In the rows, zero is written as 128.
Known rows, with every way that one mark hangs from another
V{U{L}}: [107 161  97 136 129 128 142 125 103 199 173 148 186  72 146 151 147 111
 123 127 135 149  82 124  87]
S{G J{K{Y}} T}: [105 140  96  91  99  89 139  75 105 193 143 179 144 139 161 144 164  52
 170 152 143 172 105 123  64]
V{U{L{F H}}}: [118 146  89 144 145 132 151 117 113 230 180 141 158  74 107 170 133 137
 121 111 150 166  76 105 106]
J{K{Y}}: [136 152 135 118 108 119 151 113  85 167 160 153 139 116 149 125 159  82
 152 135 158 164 102 155  81]
K{H J}: [131 162 143 106  85 124 167 128  96 166 164 132 146 110 139 121 147  95
 116 148 160 138 104 182  83]
L{F H P U}: [120 133 117 131 139 131 151 115 115 227 185 145  98 104  97 162 120 140
 110 119 162 167  84 112 116]
L{F P U}: [115 140 117 123 133 127 143 119 111 213 190 149 110 104 114 159 127 123
 112 132 152 155  87 123 108]
H{L{P}}: [124 145 130 110 124 133 147 126 118 196 185 160 109 109 130 140 149 119
 111 117 153 149  91 137 102]
S{G J{K{H Y{W}}}}: [148 152 127  99  94 112 186  99 101 176 134 128 131 138 142 139 167  63
 166 152 156 156  97 147  69]
K{H{L{F P}} J}: [158 141 124 111 116 136 174 121 129 209 192 131  92 131  85 156 139 114
 103 127 179 149  82 152 110]
L{H P}: [115 148 135 111 117 129 152 122 103 198 174 151 119  96 125 132 139 132
 120 120 160 161 102 138 110]
U{L}: [107 159 119 120 112 127 142 126 101 185 173 156 161  81 150 135 150 109
 122 127 145 144  99 139  87]
H{L{F U}}: [123 133 116 131 138 130 145 124 122 212 185 155 104 111 125 162 134 121
 102 120 146 149  77 121  93]
U{L{H}}: [112 152 119 127 118 130 151 122 103 199 169 152 149  80 133 139 143 125
 121 115 155 156  97 129  95]
S{G J{K{Y{W}}} T}: [115 150 109  86  95  90 160  85 115 187 140 171 138 132 155 135 168  59
 164 158 148 171 108 130  61]
S{G}: [ 92 156 126  95  98 114 140 114  99 184 157 170 154  99 167 123 152 103
 126 141 137 150 108 149  78]
Y{W}: [113 168 151 101  97 122 163 139 101 163 165 149 141  84 159 112 154 117
 117 141 146 143 112 165  84]
S{G J{K{D H}} T}: [124 128 108  93  77  89 142  68 104 189 130 150 162 156 147 162 156  54
 180 168 153 164 103 134  86]
J{K{D H Y}}: [176 134 147 126  96 122 178 104  88 165 132 123 149 142 127 136 166  70
 169 144 175 165  95 165  92]
H{L}: [117 148 134 112 115 129 145 130 110 182 174 161 126 103 153 131 152 112
 113 121 144 143  95 147  87]
U{L{P}}: [114 157 115 117 121 131 145 122 108 199 184 154 145  87 128 144 147 114
 120 124 155 150  95 130 103]
H{L{F P}}: [130 137 120 111 132 133 149 122 124 213 196 156  93 113 110 156 142 128
 110 115 159 154  86 129 113]
H{L{F P U}}: [129 130 111 129 146 134 147 120 131 226 196 155  88 117 103 171 130 127
 101 116 156 155  73 112 108]
J{K{D}}: [132 142 142 114  88 105 133 107  85 164 159 152 164 119 145 136 148  87
 158 152 166 167 109 159 103]
K{D H{L} J}: [162 136 146 114  90 121 176 122 119 178 154 133 142 134 115 135 154  90
 118 144 177 150  92 175  95]

Rows
[193 140 159 116  95 124 221 131 133 173 137 124 129 137 102 118 174  84
 119 144 188 159  90 182  82]
K{D H{L} J Y{W}}
[145 142 149 110  90 104 174 121 105 167 146 154 164 117 129 109 163  75
 132 155 176 172 110 181  84]
K{D J Y}
[117 147 114  97  88 109 141  90  87 181 151 137 145 136 156 156 147  69
 165 152 145 148 100 140  83]
S{G J{K{H}}}
[184 150 145 124 114 139 198 123 113 172 151 123 103 136 122 134 170  90
 140 124 171 152  82 157  78]
J{K{H{L} Y{W}}}
[168 121 128 133 112 122 175 116 131 208 166 128 121 141  88 165 135  98
 109 143 179 156  74 149 101]
K{D H{L{F U}} J}
[160 150 138 124 104 132 173 111  84 166 148 126 132 131 139 133 162  78
 156 133 162 152  93 161  80]
J{K{H Y}}
[114 136 121 132 130 127 149 119 107 213 175 146 113  97 120 154 124 133
 111 123 152 161  88 121 101]
L{F H U}
[164 135 151 121 100 128 192 119  99 168 126 124 151 127 134 123 172  84
 147 139 163 154  95 169  87]
K{D H Y}
[183 148 142 114 113 135 217 134 135 190 164 123  95 128  93 131 163 102
 106 130 180 152  84 169  81]
K{H{L{F}} J Y{W}}
[118 144 110 128 127 131 152 118 109 216 180 148 133  82 112 155 136 134
 119 113 160 162  92 121 106]
U{L{F H}}
[178 150 164 110  81 118 217 130 114 160 131 120 150 125 113 107 171  79
 130 159 184 159 103 193  81]
K{D H J Y{W}}
[190 117 133 150 123 129 180 103 113 191 138 125 121 159 108 162 157  73
 149 131 175 166  68 137  88]
J{K{D H{L{U}} Y}}
[108 144  99  90  86 100 137  75 100 190 146 153 144 144 159 158 152  62
 167 156 140 151 101 129  73]
S{G J{K{H}} T}
[146 162 147 113 103 119 173 123  95 160 157 146 132 109 143 116 163  89
 147 141 164 164 105 162  78]
J{K{Y{W}}}
[183 130 147 121 100 124 199 121 123 179 139 131 135 143 107 127 169  76
 125 138 182 160  87 175  85]
K{D H{L} J Y}
[119 152  93 141 145 135 153 117 114 228 179 143 157  77 106 163 136 134
 119 111 155 166  76 104 111]
V{U{L{H P}}}
[123 138 120 128 137 134 146 125 125 209 184 158 103 114 124 154 137 118
 102 119 151 149  78 120  98]
H{L{P U}}
[174 140 134 130 118 138 177 112 103 179 154 130 109 143 128 143 165  83
 145 118 165 152  79 150  81]
J{K{H{L} Y}}
[156 140 146 120  86 118 154 105  84 164 146 125 156 133 135 144 151  83
 162 150 169 156 100 165 102]
J{K{D H}}
[168 140 153 115  87 118 195 119 104 166 134 126 157 131 119 116 166  73
 136 153 179 160 100 186  84]
K{D H J Y}
[145 145 129 129 113 132 169 127 121 192 170 134 118 126 121 146 138  98
  96 135 161 138  78 153  79]
K{H{L{U}} J}
[161 129 137 132 103 122 174 120 125 191 154 131 136 139 109 149 142  89
 110 146 173 151  79 157  91]
K{D H{L{U}} J}
[114 141 126 130 130 130 150 120 109 210 174 148 112 101 118 147 127 131
 111 122 157 161  89 120 105]
L{H P U}
[171 131 120 137 132 135 194 121 131 210 167 128  95 139  92 154 147  93
 103 126 171 153  68 144  79]
K{H{L{F U}} J Y}
[182 123 138 139 113 124 198 119 129 192 140 129 129 148 100 142 158  75
 117 140 179 161  74 157  80]
K{D H{L{U}} J Y}
[168 128 138 115  98 122 177 118 125 195 166 130 127 137  95 151 148  99
 118 142 182 156  88 167 106]
K{D H{L{F}} J}
[170 130 141 125  98 125 159 107 103 176 152 129 134 146 124 154 154  87
 151 136 172 156  86 154 103]
J{K{D H{L}}}
